Each row was made from one path, in order. Every step used is in the known rows, and no mark comes twice. Write each row's path.
(in the rows, 128 means zero)
Known rows:
u > f: 159  121  129  126  120  135  148  130  108  144  121  143  98  162  152  118  116  111  154  150  167  165  83  173  88  199  147  119  138  98  125  95  174  89  159  100  137  126  142  111  150  87  124  109  135  133  141  162  87  141  118  140  122  195  132  86  127  161  82  121  138  106  109  169  123  114  84  139  150  145  127  149  72  119  164  133  121  77  206  119  107  145
u > f > b > w: 154  149  128  69  155  151  116  134  137  132  133  127  127  156  154  100  115  120  103  161  177  122  63  157  84  166  141  122  142  101  120  84  162  64  136  48  151  130  130  131  151  90  118  152  127  141  146  138  58  113  62  136  121  158  125  76  114  167  77  119  110  99  95  143  129  119  57  138  149  139  107  158  76  126  166  118  122  101  214  111  84  146
c > b: 170  135  148  120  137  151  120  104  133  121  99  137  102  137  146  83  99  112  152  142  173  125  83  139  88  190  141  130  155  69  119  110  157  103  191  97  156  126  130  87  148  110  120  156  138  145  144  140  98  146  122  127  130  213  135  92  137  169  90  114  126  116  117  168  103  116  88  168  147  123  154  164  76  88  171  111  118  85  182  96  118  135
v > u > f > b: 169  118  129  96  170  178  114  151  138  159  97  142  118  151  137  96  112  121  108  149  183  109  59  162  111  145  133  108  143  164  85  97  181  91  138  84  148  102  143  120  113  72  162  104  119  122  130  163  93  100  81  155  149  199  151  64  128  175  102  127  123  112  101  140  120  118  74  141  172  148  133  143  70  146  168  118  100  90  207  104  111  145
q > j: 160  133  134  152  135  109  140  117  120  140  125  141  130  158  147  116  101  83  113  143  171  148  117  166  98  215  110  128  130  89  129  109  152  86  164  114  141  139  144  101  136  76  123  148  133  166  142  143  111  153  162  117  132  189  122  116  132  171  88  129  113  100  128  172  147  117  97  140  180  116  140  165  64  93  162  115  118  57  208  93  117  131
z > u > c > b > j > q: 126  129  139  164  170  147  115  131  122  132  155  104  125  162  128  87  108  103  184  145  180  116  107  138  110  199  109  127  167  131  95  122  150  88  227  143  168  169  158  148  94  101  139  164  99  203  118  137  102  135  154  104  125  203  151  60  122  159  127  124  142  89  91  115  165  84  101  168  147  64  180  161  68  79  131  107  130  128  185  100  115  143
u > c > b > j > q: 130  140  139  143  150  145  129  120  134  133  156  113  121  163  146  80  110  121  172  139  196  123  116  123  94  201  115  151  168  94  113  109  136  106  217  128  164  159  164  147  122  78  143  157  104  196  137  150  121  120  151  111  119  195  137  73  130  160  103  124  142  76  119  120  169  76  109  163  143  77  186  152  77  56  149  119  112  121  193  97  115  172
b > j > q: 159  142  115  175  141  116  132  135  128  135  130  125  104  155  134  110  107  130  125  136  188  149  119  148  92  199  105  132  133  74  149  107  125  92  194  138  165  151  162  143  129  82  118  146  108  187  124  155  119  145  153  112  120  193  127  111  122  149  101  125  117  101  127  170  157  110  89  167  152  104  169  165  86  73  143  112  110  107  204  98  118  165
w > b > j > q: 148  148  122  151  145  119  126  155  139  138  145  91  114  161  127  112  112  138  126  135  187  105  121  144  100  189  127  140  123  50  160  105  124  81  213  129  165  151  147  135  132  81  115  172  109  175  117  149  121  129  154  112  126  193  125  116  130  148  106  118  139  86  135  163  117  120  84  166  163  78  177  166  105  63  146  118  107  113  203  76  120  168
z > u: 167  125  122  171  169  149  124  129  123  140  115  118  109  162  123  95  98  81  139  150  150  131  82  176  99  206  133  107  132  95  113  123  157  81  194  118  154  130  121  104  131  93  113  140  123  148  130  140  83  161  132  122  126  201  140  102  125  160  109  112  113  123  95  180  123  122  79  152  147  125  135  168  80  122  153  104  134  79  176  119  114  121
c > b > v: 161  137  131  102  127  148  132  84  150  103  122  123  138  162  144  79  115  89  148  148  174  125  123  143  83  182  125  113  144  53  134  123  164  110  162  81  172  146  138  107  151  90  103  164  130  145  126  131  93  160  135  107  116  187  127  71  150  169  89  126  126  133  116  167  83  139  95  164  160  136  144  163  70  98  156  113  146  104  182  83  114  135
f > b: 157  143  116  114  156  149  93  124  139  138  98  136  107  146  141  86  89  116  97  165  174  119  70  157  90  172  139  126  157  88  106  100  135  80  162  85  164  111  109  124  136  94  134  166  130  131  141  161  95  121  110  134  138  188  114  99  146  177  107  107  88  99  120  159  119  95  79  167  152  123  134  156  70  116  174  118  111  73  198  116  121  129
w > q: 155  127  107  145  132  144  135  144  123  137  109  127  82  139  150  98  104  109  117  161  162  140  81  146  85  215  130  131  140  47  155  118  141  69  176  106  155  141  111  93  144  106  131  129  136  179  117  134  87  150  132  116  133  195  129  110  156  152  92  103  95  113  141  186  100  98  76  139  149  98  152  165  99  101  147  122  120  75  190  111  117  157
v > u > c > b > j > q: 152  127  139  152  169  163  136  146  153  138  156  125  125  159  130  86  106  113  173  126  201  100  109  110  114  165  93  135  163  140  95  110  155  113  218  144  173  155  177  133  96  74  153  125  96  193  120  152  124  110  140  124  134  196  155  74  126  166  113  124  151  100  116  113  161  103  114  145  153  89  192  146  90  79  146  115  103  130  192  73  124  186
u > f > b: 148  129  130  92  144  152  112  132  117  146  94  135  106  145  149  94  106  124  119  162  180  135  69  168  92  176  142  134  157  116  105  91  161  79  136  70  149  107  118  134  135  82  140  145  128  116  141  163  88  112  86  146  133  191  124  63  131  172  98  116  119  89  106  143  120  92  73  155  155  132  131  151  55  124  167  121  109  82  215  126  105  133
j > q: 178  132  128  161  159  125  130  138  117  133  104  131  85  163  145  109  88  111  134  133  189  152  94  151  85  186  120  126  148  70  125  102  149  99  203  128  162  141  146  116  140  89  132  140  116  179  142  156  130  144  143  123  109  206  132  104  138  161  97  99  107  98  126  170  130  85  91  162  147  114  142  158  91  72  163  106  105  87  208  119  109  130
c > b > z > u > f: 154  136  155  121  151  140  138  102  120  128  100  103  132  144  120  104  127  117  172  154  167  113  101  145  100  188  144  103  135  118  112  122  194  90  175  83  157  132  145  105  138  92  110  136  128  147  147  122  54  161  76  118  98  218  159  34  136  181  84  134  172  128  69  140  97  141  97  170  151  126  133  166  77  138  156  130  168  123  198  109  91  103
c > b > z: 166  156  147  111  137  143  134  100  151  107  101  126  127  129  137  89  109  125  153  143  177  117  120  128  83  196  142  109  135  61  127  114  161  102  186  85  175  123  144  84  172  92  103  160  136  156  157  128  93  164  89  122  89  208  132  79  154  178  77  125  131  124  119  158  93  134  98  167  141  136  141  164  90  100  173  131  160  110  187  88  119  130
u > c > b > z: 127  152  144  113  139  153  130  93  160  122  137  121  123  149  150  92  97  116  174  153  177  114  115  122  81  195  131  125  159  90  104  109  179  105  196  100  175  135  150  108  169  78  115  173  129  171  178  146  103  155  99  122  82  192  135  70  172  175  90  121  132  101  129  133  121  92  111  145  134  120  139  150  88  93  162  134  154  108  190  116  112  146
c > b > j > q: 162  148  145  145  146  130  125  114  133  122  116  128  113  141  137  79  120  129  140  129  197  124  123  122  90  191  110  142  150  71  146  112  130  100  209  124  165  148  159  125  117  102  123  160  106  186  121  140  113  132  136  114  124  208  138  84  121  167  96  123  135  100  115  148  143  108  101  181  160  88  177  171  80  57  151  119  105  122  195  79  126  159
v > u > f: 183  107  133  144  145  162  153  147  125  156  112  140  100  167  130  113  117  110  153  136  164  134  65  161  100  169  131  99  122  142  101  96  186  95  155  105  140  118  165  95  127  76  143  62  123  130  129  159  98  132  101  148  140  200  156  82  131  167  84  128  141  132  111  169  122  139  83  126  165  160  133  142  77  135  157  124  111  79  203  95  108  151

Write each row's path:
143  120  101  115  166  190  115  131  172  138  148  120  153  179  130  77  89  89  125  162  175  93  98  147  108  148  101  102  141  140  73  115  176  107  129  100  179  129  147  143  123  54  142  144  101  147  130  167  112  120  123  115  134  156  142  65  160  171  121  109  111  103  119  127  125  109  91  123  162  129  135  127  71  137  144  117  133  101  198  103  128  159 | f > b > v > u > c
138  136  120  176  164  144  131  124  145  139  155  105  127  175  121  110  93  88  167  161  149  129  92  159  97  215  124  98  136  114  91  116  180  89  188  133  171  136  150  122  148  78  105  161  123  175  164  150  78  180  109  120  87  185  145  73  177  161  101  115  119  108  96  139  143  91  95  132  139  115  118  156  88  126  144  128  168  97  193  137  109  127 | b > z > u > c
185  123  143  119  148  171  138  116  159  113  110  131  150  166  129  74  118  89  151  136  177  104  124  132  103  152  106  98  129  82  118  132  174  115  161  90  172  134  164  88  127  83  113  116  117  140  104  125  101  150  127  117  123  195  152  70  139  174  94  131  139  157  109  166  89  180  98  153  172  149  151  154  80  109  151  111  141  115  173  66  121  153 | c > b > v > u
134  152  124  100  146  161  137  129  149  125  165  106  113  146  168  68  104  98  143  158  169  111  84  98  75  202  117  152  179  58  140  111  157  72  200  91  162  155  108  97  150  114  133  174  135  212  136  104  71  127  100  105  119  173  134  82  146  149  92  105  115  94  128  140  123  88  83  120  134  81  146  161  100  89  142  119  137  101  179  92  87  180 | u > c > b > w > q
160  149  149  144  165  144  122  104  133  119  95  107  132  143  116  96  110  104  153  148  160  102  102  139  96  194  136  97  138  87  120  127  172  90  200  102  174  143  140  89  148  100  95  167  131  159  147  116  65  174  90  120  103  211  152  66  147  177  93  123  137  137  91  148  94  145  93  173  147  119  138  171  90  121  160  115  176  115  176  103  110  101 | c > b > z > u
157  125  134  148  148  134  144  120  112  137  112  109  125  157  116  123  128  111  164  157  151  137  90  170  102  202  139  88  113  119  114  108  190  82  158  101  155  132  151  119  150  77  108  122  130  148  146  138  67  174  85  122  95  200  146  63  139  170  84  131  150  121  80  158  115  135  87  144  157  139  117  167  84  145  152  130  162  102  208  126  89  104 | b > z > u > f
129  125  125  137  156  162  123  93  138  119  157  93  146  179  131  72  104  59  173  159  154  114  108  147  101  192  120  108  163  98  86  132  181  99  177  106  172  161  142  130  122  85  118  162  119  168  124  124  62  160  140  104  109  183  145  54  153  169  117  119  140  119  86  138  110  117  103  148  152  108  138  161  71  119  133  107  171  117  173  106  109  127 | z > u > c > b > v
154  108  118  109  142  156  151  142  141  138  138  95  145  196  123  119  134  107  163  144  168  96  95  153  114  154  137  102  102  96  126  122  191  88  145  84  160  135  158  118  133  54  123  100  124  127  102  152  101  126  111  128  135  182  151  68  145  167  90  135  175  134  118  168  62  186  83  118  183  138  136  146  100  132  138  129  137  115  203  69  104  160 | w > b > v > u > f
172  129  106  108  171  174  108  135  168  126  109  136  151  167  126  85  99  98  101  154  167  91  103  150  105  145  108  91  126  111  103  119  153  96  127  86  181  117  144  125  124  60  124  139  111  122  110  150  104  131  104  112  132  173  142  76  154  172  108  115  103  137  115  155  96  149  81  148  170  149  131  143  77  139  151  111  126  104  203  89  131  143 | f > b > v > u
165  128  118  134  148  157  139  142  163  128  141  101  148  189  124  98  110  94  140  139  169  75  105  149  110  149  123  98  104  74  120  127  171  90  169  97  174  135  156  100  141  59  102  130  125  134  100  143  105  135  123  119  132  187  146  100  168  161  107  125  144  140  135  183  60  182  87  127  177  135  149  156  107  117  143  116  135  116  190  73  124  150 | w > b > v > u
148  142  100  102  143  153  108  106  140  122  112  127  134  154  141  82  98  106  99  164  181  123  106  158  91  169  120  109  140  69  130  114  141  89  129  75  174  125  126  140  151  76  124  182  119  132  120  150  97  140  117  114  116  166  119  74  158  167  97  113  96  114  120  166  100  128  84  154  162  132  127  156  64  121  157  113  141  101  201  109  121  129 | f > b > v
140  123  126  123  188  131  107  151  103  155  107  110  121  149  115  105  120  130  125  155  188  117  75  171  114  187  115  125  140  145  107  111  141  78  169  108  154  145  139  184  81  87  151  146  90  165  107  145  81  122  108  119  132  196  152  49  113  164  116  122  137  94  73  120  164  91  79  177  170  82  152  166  58  120  139  109  110  120  221  118  105  122 | z > u > f > b > j > q
132  131  123  114  122  163  133  87  138  113  154  122  134  170  157  80  109  83  176  162  174  131  122  129  85  194  127  128  164  74  108  119  176  115  160  92  176  146  141  123  153  79  119  169  124  167  137  145  98  149  133  111  99  170  130  68  170  170  101  120  143  105  119  149  119  111  105  137  145  114  145  148  65  95  151  119  152  106  182  102  122  157 | u > c > b > v
147  149  117  131  184  144  90  136  145  132  91  111  140  144  107  97  95  112  108  163  162  94  88  158  99  187  128  97  128  108  100  115  159  72  166  96  178  119  123  131  143  91  106  178  123  145  142  133  68  161  80  117  103  200  135  74  158  178  109  112  102  119  100  146  105  123  80  169  155  116  117  165  77  136  157  117  156  100  200  124  116  97 | f > b > z > u
149  143  152  117  163  156  142  138  148  131  171  127  145  150  159  89  115  74  142  133  179  87  98  92  106  186  76  145  155  121  115  120  181  67  201  88  165  166  141  95  105  86  149  134  128  241  122  92  90  117  131  99  145  163  151  91  125  163  101  125  130  104  130  115  141  113  95  101  170  75  151  162  94  88  137  114  118  106  189  51  87  194 | v > u > c > b > w > q > j
169  136  126  88  168  163  127  140  154  145  87  134  133  144  122  112  111  147  126  148  185  104  81  148  111  150  124  96  119  158  96  95  179  83  137  74  163  103  161  128  145  54  131  111  120  128  147  156  103  125  46  145  112  197  148  56  145  185  86  132  136  127  108  131  108  135  90  145  162  156  116  138  80  161  171  140  125  114  222  106  106  136 | v > u > f > b > z
169  101  111  121  129  162  162  130  132  130  129  128  136  176  129  112  124  97  160  148  174  133  108  163  101  169  112  89  110  121  117  120  192  105  117  94  154  128  177  119  129  53  115  75  114  132  113  151  101  147  114  129  116  179  153  68  144  165  85  133  151  152  98  168  109  167  88  114  176  177  131  142  83  147  140  124  137  108  208  86  110  150 | b > v > u > f
147  152  124  77  142  152  122  114  136  134  99  131  126  140  141  113  110  147  119  163  187  122  94  156  93  176  143  110  133  109  115  97  169  84  135  64  165  111  145  135  166  70  126  157  124  126  161  155  79  143  59  133  101  188  127  49  149  178  83  124  125  96  109  138  116  103  82  156  146  140  107  147  74  146  170  137  138  98  228  126  103  126 | u > f > b > z
153  162  114  104  155  149  102  108  153  127  92  123  126  138  129  100  91  136  105  158  173  112  99  147  94  177  135  110  135  82  115  103  150  86  160  79  185  110  127  126  167  76  108  188  125  140  160  149  95  150  82  127  103  186  125  81  159  173  89  115  105  106  123  153  103  102  90  163  147  132  117  156  87  118  175  130  143  96  215  116  116  124 | f > b > z
163  141  152  127  165  173  138  134  172  123  173  127  137  167  150  75  108  82  164  141  167  83  87  109  89  159  112  114  155  119  83  106  182  94  209  94  168  137  149  86  138  87  125  130  126  176  143  125  95  118  95  133  119  167  152  90  117  166  95  120  118  124  114  133  135  137  95  114  140  128  133  144  91  100  159  110  130  107  173  79  101  179 | v > u > c > b > w
147  151  111  109  148  142  103  129  154  137  122  123  126  142  127  89  107  128  93  162  176  119  93  164  90  190  126  127  137  83  134  109  120  72  154  106  164  125  139  141  140  90  116  176  116  136  128  162  86  133  119  118  144  175  122  88  128  161  98  121  96  97  118  157  143  112  83  171  165  109  147  156  61  112  146  125  112  90  185  97  138  151 | f > b > j
138  132  137  133  161  128  137  141  114  141  121  73  144  168  114  134  127  121  152  162  159  100  85  163  108  193  159  103  107  94  128  111  185  63  179  93  161  140  147  111  148  73  98  147  137  138  134  131  61  169  80  131  93  203  149  65  151  165  97  133  181  107  92  163  75  143  80  147  154  111  140  167  105  139  147  135  173  112  203  110  89  116 | w > b > z > u > f
161  122  145  137  161  175  129  129  159  141  138  135  121  160  147  79  95  85  177  141  184  104  84  127  102  167  122  121  169  137  71  110  180  111  203  120  156  128  145  95  125  90  144  116  127  158  144  149  107  122  121  142  141  202  153  73  137  171  111  117  131  103  125  137  127  110  110  138  148  127  165  139  79  109  161  119  114  98  177  90  127  162 | v > u > c > b
